What can hang from each mark
Q: W Z
G: B D P Z
W: Q
B: G
D: G
P: G
Z: G J Q

Every row comes from one small tree of marks. The marks that hang from a mark follow it in brackets, in alphabetical order. Every link used is in the known rows. Which tree was each row made from?
Known rows
P[G[B D Z]]: [ 3.281 -0.597  1.458 -0.007 -1.584 -0.619 -0.256 -0.096 -1.445 -1.853
 -1.107 -0.337 -0.178 -3.805 -1.359 -1.756 -0.720  0.512  0.481 -0.419
  3.208  2.216  0.369]
B[G]: [-2.100  0.443  1.473  1.015 -0.849 -0.687  0.171  1.153  1.061 -0.406
 -1.220 -0.368 -0.433 -0.410  0.325  1.821  0.150 -0.220 -1.064  0.011
  0.613  0.975  0.613]
D[G]: [ 0.047 -0.231  0.167 -0.486 -1.427  0.653 -0.838 -1.627 -0.629 -0.612
  0.382  1.176 -0.065 -0.165 -0.869  0.446 -0.235  0.393 -0.877 -0.205
 -1.133  1.933  0.836]
P[G[Z[Q[W]]]]: [ 2.605 -0.547 -1.173 -0.622 -0.447 -0.984 -0.584  0.113 -2.570 -0.586
 -0.216  1.752  0.358 -1.354 -1.446 -0.025 -0.353  0.955  0.997 -0.057
  2.320  1.387 -0.997]
B[G[D P]]: [-0.843 -0.036  3.117  1.116 -1.344  0.383  1.197  0.505  0.777 -2.953
 -1.143 -1.380 -0.280 -2.144 -0.362  0.218 -0.214 -1.120 -1.383 -0.186
  1.548  2.266  1.681]
W[Q]: [ 0.559 -0.291 -1.008 -0.462  0.596 -1.552 -0.577 -0.458  0.746  0.741
 -0.653  0.245  0.172 -0.024 -1.448 -0.353  0.628  0.518  0.098  0.219
  1.783 -0.466 -0.323]
G[B D P Z]: [ 4.590 -0.926  3.773  0.336 -0.805  1.329  1.614 -2.673 -1.711 -5.576
 -2.460 -3.669 -0.054 -5.007 -2.016 -5.638 -0.486 -1.535 -0.546 -1.285
  2.355  3.659  1.557]
W[Q[Z[G[B D]]]]: [ 0.907  0.015 -2.231  0.002 -0.135 -2.384 -0.090 -2.161 -0.273 -1.117
 -1.991 -0.076  0.124 -0.116 -2.147 -0.786  0.879 -1.102  0.190 -0.078
  3.583  0.628  1.601]
Z[J]: [ 0.930 -0.032 -1.166 -0.389  0.694  0.091  0.365  0.720 -0.814 -0.435
  0.424 -0.653 -0.148  0.987 -0.695  0.661 -0.268  0.117  0.857 -0.083
  0.441  0.341  0.497]
D[G[B P]]: [ 2.065 -0.626  0.944 -0.786 -1.102  1.185 -0.228 -2.748 -0.674 -2.121
 -1.596 -0.233  0.030 -1.665 -1.372 -1.435  0.068 -0.665 -1.528 -0.556
 -1.997  3.034  0.824]
Z[G J Q[W]]: [ 1.592 -0.162 -4.223 -1.042  1.959 -1.832 -0.111 -0.685 -2.574 -2.109
  2.821  2.380  0.839  3.678 -2.404  0.875  0.240 -2.643  0.436 -0.447
  1.150  2.430  0.527]
G[B Z]: [ 2.756 -0.241  1.466  0.184 -0.156 -0.241  0.150 -1.684 -1.368 -1.991
 -2.560 -2.201 -0.277 -2.576 -1.132 -3.258  0.078 -0.124 -0.094 -0.967
  1.008  1.910  0.051]
G[B D Z[J Q]]: [ 4.028 -0.490  2.262  0.117  0.038 -0.859  0.575 -1.073 -1.636 -4.721
  0.311 -2.536 -0.151 -2.647 -2.611 -3.212 -0.218 -1.801  0.357 -1.958
  3.047  4.489  1.562]
P[G[B Z[Q]]]: [ 3.149 -0.535  0.071 -0.710 -0.491 -1.239 -0.711  0.111 -1.598 -0.773
 -0.678  0.763  0.112 -2.527 -1.490 -0.732 -0.088  0.471  0.472 -0.561
  1.821  2.340 -0.911]
Z[G]: [-0.427  0.014 -1.052 -0.388  0.039 -0.317  0.046 -0.581 -0.608 -0.659
  2.084  1.619  0.223  1.021 -0.417 -0.040 -0.258 -1.092 -0.570  0.145
  0.896  1.112  0.686]
W[Q[Z[G]]]: [ 0.248  0.077 -3.055 -0.280  0.167 -2.151 -0.152 -1.812 -0.528 -0.246
 -1.617  0.616  0.219  0.717 -1.919 -0.020  0.837 -0.441  0.415  0.258
  3.167  0.009  1.079]
D[G[Z[Q]]]: [ 1.089 -0.445  0.683 -0.688 -1.145  0.473 -0.612 -2.214 -2.009 -1.938
  1.212  1.131  0.056 -0.850 -1.776 -0.562 -0.275  0.307 -0.528 -0.897
 -0.028  3.568  0.659]
G[P Z]: [ 2.738 -0.741  1.373 -0.352  0.028  1.992  1.535 -1.833 -2.417 -3.032
 -1.407 -1.642  0.234 -2.680 -1.315 -3.287 -0.492  0.278  0.196 -0.413
  1.204  1.846  0.030]
Q[W]: [ 1.244 -0.080 -2.347  0.337  0.343 -0.733 -0.298 -1.581 -1.839 -0.602
 -3.047  0.311  0.380  1.236 -0.505 -0.567  0.292 -0.639  0.288  0.448
 -0.048 -1.202 -0.388]
D[G[P Z[J]]]: [ 2.414 -0.774  0.558 -0.956 -1.083  2.113  0.461 -2.540 -2.707 -2.912
 -0.382 -0.278 -0.003 -1.601 -2.069 -1.544 -0.743  0.621 -0.292 -0.576
 -0.122  3.411  1.136]
Q[W Z[J]]: [ 1.789  0.456 -5.429  0.644  0.198 -1.230  0.451 -2.630 -3.768 -1.729
 -5.799 -0.741  0.194  2.221 -1.439  0.321  0.618 -1.218  1.849  0.337
  1.551 -0.981  1.499]
W[Q[Z[G[P] J]]]: [ 1.213 -0.120 -3.445 -0.613  0.613 -1.590  0.442 -1.793 -1.076 -0.957
 -1.701  0.083  0.273  0.792 -2.462 -0.128  0.705 -0.614  0.766  0.201
  3.243  0.450  1.330]

Which tree is each row?
[ 1.774 -0.505 -0.593 -0.664  0.283  0.863  1.404 -0.503 -1.585 -3.622
  2.591 -0.003  0.256  0.229 -1.755 -1.084 -0.919 -1.935  0.008 -0.187
  2.277  2.787  2.233]	Z[G[D P] J]
[ 2.068 -0.456  1.054 -0.656 -1.020 -0.105 -0.827 -2.710 -1.629 -2.283
 -0.212  0.175 -0.041 -1.561 -2.041 -1.503  0.107 -0.300 -0.967 -1.278
 -0.467  4.164  0.644]	D[G[B Z[Q]]]
[ 2.492 -0.488 -0.786 -0.665 -0.714 -0.151 -0.188  0.824 -2.343 -0.339
 -0.207  0.734 -0.095 -1.740 -1.206  0.188 -0.852  1.822  1.377  0.126
  2.584  1.086 -0.422]	P[G[Z[J]]]
[ 0.643 -0.135 -2.535 -1.328  1.677 -1.332  0.075  0.451 -1.356 -1.707
  4.940  2.252  0.586  2.809 -2.035  1.297  0.017 -2.216  0.279 -0.801
  1.112  3.281  0.738]	Z[G J Q]
[ 2.751 -0.599  0.442 -0.239 -1.397 -0.080  0.076  0.766 -2.184 -1.770
  0.341  0.270 -0.146 -2.657 -1.433 -0.480 -1.212  1.263  1.309 -0.113
  3.851  1.836  0.627]	P[G[D Z[J]]]
[ 2.116 -0.304 -0.153 -0.548  0.876 -0.288  0.483 -0.236 -2.347 -2.185
  1.430 -0.483  0.103 -0.282 -1.914 -0.977 -0.237  0.063  1.049 -1.093
  1.856  2.621  0.056]	G[Z[J Q]]
[ 2.465 -0.432  0.612 -0.594 -1.153  0.529 -0.484 -2.474 -2.051 -2.229
 -1.232 -0.694 -0.349 -1.519 -2.030 -1.463 -0.339  0.328 -0.476 -0.937
 -0.223  3.475  1.140]	D[G[B Z[J]]]
[ 4.752 -0.996  3.631 -0.042 -0.154  0.555  1.408 -2.470 -1.697 -6.041
 -0.812 -2.816  0.282 -4.412 -2.631 -5.177 -0.105 -2.381 -0.578 -1.859
  2.213  4.996  1.229]	G[B D P Z[Q]]
[ 2.561 -0.824  0.387 -1.214 -0.600  1.552  0.313 -2.396 -2.764 -3.273
  0.868  0.294  0.213 -1.206 -2.493 -1.156 -0.462  0.036 -0.364 -0.993
 -0.159  4.348  0.900]	D[G[P Z[J Q]]]
[ 0.611 -0.128 -2.934 -0.688  1.251 -1.903 -0.449 -1.420 -1.897 -1.651
  2.486  3.019  0.977  2.720 -1.705  0.179  0.513 -2.755 -0.452 -0.371
  0.760  2.080 -0.041]	Z[G Q[W]]
[ 1.502 -0.044 -1.816 -0.732  0.830 -0.765  0.194 -0.364 -0.963 -1.469
  1.055  0.015  0.000  1.251 -1.425 -0.273 -0.148 -1.633 -0.079 -0.334
  0.821  2.022  1.197]	Z[G[B] J]
[ 0.278 -0.079  1.814  0.577 -0.485  0.769  1.411  0.277 -0.976 -2.865
 -1.966 -1.862 -0.359 -1.809 -0.953 -0.213 -0.321  0.101 -0.536 -0.343
  1.675  2.434  0.898]	B[G[P Z[J]]]
[-0.841  0.185  3.382  1.523 -1.716 -0.259  0.755  0.394 -0.050 -2.873
 -1.057 -1.518 -0.595 -2.415 -0.564 -0.151 -0.473 -0.207 -0.808 -0.523
  3.128  2.477  1.743]	B[G[D Z]]
[ 1.660 -0.133 -2.116 -1.267  1.736 -1.875 -0.109 -0.077 -0.931 -2.101
  3.574  1.287  0.470  2.086 -2.258  0.405  0.400 -2.915 -0.198 -1.164
  0.604  3.893  0.738]	Z[G[B] J Q]
[ 4.169 -0.768  1.993 -0.291  0.184  1.227  1.236 -2.498 -1.814 -3.589
 -3.406 -2.946  0.071 -3.667 -1.571 -4.634  0.024 -0.674 -0.374 -0.913
  0.454  2.688  0.030]	G[B P Z]
[ 2.381 -0.455  0.853 -0.069 -1.449 -1.062 -0.613  0.571 -0.151 -0.905
 -0.792  0.308 -0.114 -2.722 -0.816 -0.412 -0.420 -0.083  0.083 -0.112
  2.036  1.419  0.359]	P[G[B D]]
[ 1.510  0.215 -5.071  0.420 -0.085 -0.765  0.824 -4.001 -3.909 -2.691
 -4.882  0.496  0.627  1.699 -1.445 -0.877  0.583 -2.286  0.625  0.502
  1.658 -0.134  1.643]	Q[W Z[G[P]]]
[ 3.027 -0.787  1.574 -0.723 -1.312  1.477  0.103 -3.396 -2.002 -3.109
 -1.998 -0.860 -0.047 -2.752 -1.946 -2.801 -0.221 -0.102 -1.184 -0.862
 -0.846  3.829  0.877]	D[G[B P Z]]
[ 0.147 -0.177  3.663  1.190 -1.497  0.782  1.521 -0.151 -0.547 -3.969
 -1.493 -2.023 -0.353 -3.272 -0.899 -1.109 -0.535 -0.560 -1.043 -0.503
  2.805  3.021  1.748]	B[G[D P Z]]
[ 0.579 -0.198  3.125  1.017 -1.168  0.784  1.674  0.177 -0.881 -4.149
 -1.338 -2.366 -0.433 -2.737 -1.253 -0.879 -0.658 -0.513 -0.592 -0.565
  3.002  3.139  2.026]	B[G[D P Z[J]]]
[ 0.693  0.063 -3.626 -0.428  0.523 -2.115  0.063 -1.512 -1.000 -0.426
 -1.432  0.336  0.169  1.174 -2.319  0.344  0.724 -0.397  0.866  0.224
  3.369  0.151  1.310]	W[Q[Z[G J]]]
[ 2.954 -0.636  0.275 -0.485 -0.917 -0.600 -0.048  0.897 -2.223 -2.049
  1.537  0.876  0.060 -2.239 -1.868 -0.185 -0.944  0.619  1.279 -0.521
  3.833  2.651  0.437]	P[G[D Z[J Q]]]
[ 1.227  0.444 -2.607  0.372 -0.514 -1.044  0.834 -1.898 -1.952 -2.924
 -1.855 -0.865 -0.169  0.505 -1.539 -0.229  0.117 -2.213  0.794 -0.461
  2.805  1.962  3.068]	Q[Z[G[B D] J]]
[ 0.863 -0.112  0.629  0.082 -0.527 -0.730  0.148 -1.183 -0.125 -2.497
  1.336  0.269  0.064 -0.626 -0.976 -1.694 -0.241 -2.394 -1.074 -0.464
  1.752  2.443  1.765]	Z[G[B D]]
[ 1.559  0.463 -6.195  0.364  0.212 -1.458  0.520 -3.023 -4.165 -2.204
 -4.294  0.428  0.362  2.920 -1.761  0.258  0.424 -1.967  1.408  0.428
  2.191 -0.254  1.940]	Q[W Z[G J]]
[ 1.407 -0.408 -1.940 -1.076  0.940  0.807  1.115 -0.442 -1.743 -2.183
  1.860  0.478  0.319  1.164 -1.494 -0.353 -0.593 -1.348  0.071  0.024
  0.866  2.044  1.177]	Z[G[P] J]
[-0.658  0.223  1.171  0.925 -0.469 -1.096  0.205  0.126 -0.859 -1.971
 -1.482 -0.325 -0.142 -0.644 -0.832  0.560  0.228 -0.425 -0.635 -0.568
  1.749  2.217  0.333]	B[G[Z[Q[W]]]]
[ 3.450 -0.802  0.978 -0.885 -0.979  1.554  0.244 -3.030 -2.377 -3.260
 -1.843 -1.166 -0.119 -2.302 -2.302 -2.472 -0.357 -0.038 -0.719 -0.927
 -0.606  3.959  1.103]	D[G[B P Z[J]]]
[ 1.675 -0.466 -0.555 -1.229  1.304 -0.939  0.291 -1.384 -0.619 -2.739
  2.546  1.407  0.844  0.339 -1.899 -1.281  0.608 -3.345 -1.280 -1.043
 -0.170  4.009  0.209]	Z[G[B P] Q]
[ 1.841 -0.490  0.877 -0.254 -0.320  0.271  0.868 -1.785 -0.435 -3.597
  0.812 -0.334  0.289 -1.435 -1.330 -2.643 -0.274 -2.789 -1.292 -0.452
  1.268  2.933  1.755]	Z[G[B D P]]
[ 0.905  0.065 -3.162 -0.245  0.469 -1.972 -0.006 -1.219 -0.638 -0.083
 -2.553 -0.522  0.029  0.728 -2.073  0.363  0.848  0.119  1.172  0.118
  2.995 -0.335  0.957]	W[Q[Z[J]]]
[ 2.148 -0.519 -0.349 -0.725 -0.602 -0.726 -0.495  0.660 -1.976 -0.447
  0.724  1.679  0.204 -1.803 -1.258  0.137 -0.458  1.147  0.932 -0.215
  2.280  1.830 -0.873]	P[G[Z[Q]]]
[ 2.230  0.429 -5.867  0.428  0.311 -1.818  0.401 -3.378 -3.912 -2.508
 -5.270 -0.224  0.299  2.413 -1.863 -0.411  0.688 -2.446  1.120  0.196
  1.855  0.193  1.971]	Q[W Z[G[B] J]]
[ 2.136 -0.299 -0.379 -0.093  0.540 -0.594  0.091 -1.550 -2.746 -2.157
 -0.324  0.116  0.402 -0.341 -1.633 -1.722  0.106 -0.314  0.587 -0.799
  1.600  1.745 -0.409]	G[Z[Q[W]]]
